Each row was made from one small tree. Brackets hold a mark, then the marks that hang from it, in the order of their numbers. Every link used is in the known rows. Write each row's tree.
Known rows:
[K_710 K_162]: -.01,-.07,-.02,.34,-.01,-.06,.03,.09,.04,.04,.09,-.03,.06,-.07,-.01,.02,.07
[K_162 K_69 K_710]: .07,.06,-.02,.30,-.14,-.05,-.10,.03,.03,.17,.01,.38,.01,.02,-.02,.38,.11
[K_627 K_302 K_730 K_842 K_994]: -.10,.04,-.14,-.12,.15,.02,-.36,-.17,.01,.14,.19,.19,-.07,-.02,.12,-.20,-.48
[K_302 [K_627 K_162] K_637 K_968]: .01,-.08,-.09,.01,.26,-.05,-.18,-.20,.05,.40,.06,.12,.06,-.07,-.01,-.03,-.06
[K_730 [K_627 K_994]]: -.05,-.04,-.13,-.09,-.05,-.06,-.01,-.17,.02,.10,-.27,.16,.02,.02,-.06,.03,-.03
[K_627 [K_162 K_710] [K_302 K_968] K_730 K_994]: -.07,.05,-.13,.10,.33,-.07,-.15,-.11,.04,.12,.26,.09,.04,-.13,.09,.46,-.09
[K_627 K_842]: -.03,-.02,-.05,-.08,-.02,.02,-.23,-.01,-.04,.09,.03,.00,-.05,.03,.07,-.33,-.10
[K_842 [K_627 [K_162 K_69 K_710] K_302 K_730 K_994]]: -.06,.02,-.18,.35,.09,-.20,-.33,.02,.08,.17,.21,.58,.01,-.06,.07,.58,-.56
[K_302 [K_627 K_162 K_842 K_994] K_637 K_968]: -.06,-.07,-.21,.00,.24,-.05,-.40,-.51,.04,.59,.01,.24,.01,-.05,.06,-.13,-.30
[K_842 [K_627 [K_162 K_69] K_994]]: -.08,-.04,-.12,.23,-.03,-.17,-.18,-.15,.08,.14,.02,.56,.00,-.05,.01,.42,-.37
[K_730 [K_627 K_162 [K_302 K_968]]]: -.12,-.11,-.13,-.25,.25,-.06,-.08,.08,.06,.08,.10,.07,.09,-.09,-.02,.12,.27
[K_842 [K_627 K_162 [K_302 K_968] K_730 K_994]]: -.09,-.03,-.14,.02,.37,-.10,-.24,-.11,.04,.02,.23,.16,.02,-.12,.06,.16,-.36
[K_842 [K_627 K_162 [K_302 K_637]]]: -.13,-.11,-.15,.04,.25,-.13,-.34,-.05,.07,.38,.15,.17,.06,-.05,.01,.28,-.41
[K_842 [K_627 [K_302 K_637 K_968]]]: -.02,-.06,-.12,.06,.31,.00,-.35,-.27,.01,.44,.09,.13,.05,-.03,-.05,.00,-.05
[K_302 K_627 K_637 K_968]: .09,-.03,-.08,.06,.19,.02,-.19,-.31,.01,.44,-.04,.12,.04,-.01,-.05,-.21,.00
[K_730 [K_627 K_162 K_302 K_994]]: -.21,-.10,-.21,-.15,.11,-.12,-.05,-.10,.10,.15,-.03,.20,.07,-.06,.01,.44,-.18
[K_302 K_968]: .04,.01,.01,-.03,.13,.05,-.01,-.10,-.02,.02,.05,-.03,.01,-.04,-.02,-.08,.31
[K_842 [K_627 K_994]]: -.03,-.02,-.11,.21,-.02,-.10,-.11,-.24,.00,.09,-.16,.13,.00,.01,-.03,.16,-.37
[K_842 [K_627 K_162 K_730]]: -.01,-.04,-.03,.00,.15,-.14,-.20,.31,.00,-.16,.13,.06,-.01,-.04,.05,-.25,-.42
[K_710 [K_162 K_69]]: .03,-.04,.00,.42,-.10,-.06,-.06,.07,.10,.12,.15,.41,.03,-.06,-.02,.15,.14
[K_627 K_162 K_730 K_842]: -.06,-.02,-.03,-.22,.13,-.03,-.31,.25,-.02,-.07,.23,.05,-.06,-.03,.15,-.49,-.29

Write each row's tree:
-.15,.00,-.24,.20,.09,-.09,-.54,-.36,.11,.75,.18,.64,.00,-.03,.10,.62,-.33	[K_627 [K_162 K_69 K_710] [K_302 K_637] K_842 K_994]
-.16,-.08,-.24,-.19,.15,-.05,-.38,-.24,.10,.36,.11,.62,.01,-.07,.05,.14,.08	[K_730 [K_627 [K_162 K_69] [K_302 K_968] K_842 K_994]]
-.16,-.02,-.18,-.03,.06,.01,-.26,-.34,.02,.27,.08,.16,-.03,-.01,.09,.14,-.35	[K_627 K_302 K_842 K_994]
-.01,.03,-.06,-.22,.29,.10,-.36,.01,-.03,.06,.32,.05,-.05,-.04,.10,-.50,-.02	[K_627 [K_302 K_968] K_730 K_842]
-.13,-.03,-.09,-.24,.23,-.03,-.35,.23,.02,.01,.39,.09,-.04,-.06,.17,-.25,-.39	[K_627 K_162 K_302 K_730 K_842]
-.13,-.03,-.16,.06,.24,-.15,-.23,.00,.05,.00,.19,.20,.01,-.08,.08,.25,-.67	[K_842 [K_627 K_162 K_302 K_730 K_994]]
-.16,-.09,-.20,-.18,.25,-.07,-.07,-.20,.08,.17,.02,.17,.08,-.10,-.01,.34,.12	[K_730 [K_627 K_162 [K_302 K_968] K_994]]
.03,.01,-.16,.41,.03,-.15,-.09,-.30,.09,.32,.02,.52,.06,-.08,.01,.63,-.08	[K_302 [K_627 [K_162 K_69 K_710] K_994] K_968]
-.11,.05,-.18,.13,.08,-.10,-.44,-.03,.07,.27,.31,.57,-.04,-.05,.16,.34,-.44	[K_627 [K_162 K_69 K_710] K_302 K_730 K_842 K_994]
-.08,-.01,-.10,-.20,.24,.00,-.61,.03,.08,.45,.43,.63,-.06,-.05,.13,-.24,-.36	[K_627 [K_162 K_69] [K_302 K_637] K_730 K_842]
-.10,-.05,-.08,-.12,.39,.01,-.23,-.20,.07,.43,.28,.11,.06,-.11,.03,.26,.12	[K_627 K_162 [K_302 K_637 K_968]]
-.03,.06,-.12,.14,-.02,-.11,-.40,-.01,.03,.19,.16,.53,-.07,-.02,.14,.10,-.34	[K_627 [K_162 K_69 K_710] K_730 K_842 K_994]
-.06,-.03,-.17,-.03,.10,-.11,-.29,-.06,.01,.09,.08,.20,-.04,-.03,.14,-.32,-.72	[K_302 [K_627 K_162 K_730 K_842 K_994]]
.01,.04,-.11,.37,.00,-.21,-.29,.05,.05,.09,.06,.55,-.01,-.04,.04,.35,-.46	[K_842 [K_627 [K_162 K_69 K_710] K_730 K_994]]
-.19,-.02,-.18,.00,.05,-.06,-.34,-.25,.11,.32,.26,.60,-.03,-.06,.13,.43,-.34	[K_627 [K_162 K_69] K_302 K_842 K_994]
-.12,-.12,-.13,-.29,.00,-.10,-.25,.20,.00,.06,-.06,.08,.01,.01,.05,-.35,-.03	[K_730 [K_627 K_162 K_842]]
-.15,.02,-.19,.06,.17,-.11,-.36,-.02,.02,.17,.23,.13,-.02,-.05,.17,.23,-.50	[K_627 [K_162 K_710] K_302 K_730 K_842 K_994]
-.17,-.06,-.29,.07,-.04,-.15,-.38,-.10,.09,.39,.01,.61,.03,-.01,.06,.49,-.18	[K_730 [K_627 [K_162 K_69 K_710] K_302 K_842 K_994]]
-.06,-.07,-.14,.10,.18,-.05,-.35,-.16,.03,.42,.06,.16,.04,.01,-.04,.11,-.35	[K_842 [K_627 [K_302 K_637]]]
-.02,-.05,-.10,.09,.22,-.02,-.17,-.09,.00,.09,.12,.03,.05,-.04,-.02,.09,-.01	[K_842 [K_627 [K_302 K_968]]]
.02,-.01,-.11,-.01,.35,-.06,-.25,-.32,.05,.37,.10,.26,.02,-.09,.03,-.14,-.35	[K_302 [K_627 K_162 K_730 K_994] K_637 K_968]
-.08,-.03,-.09,-.31,.45,.05,-.54,-.05,.02,.38,.40,.15,-.02,-.08,.12,-.42,-.11	[K_627 K_162 [K_302 K_637 K_968] K_730 K_842]
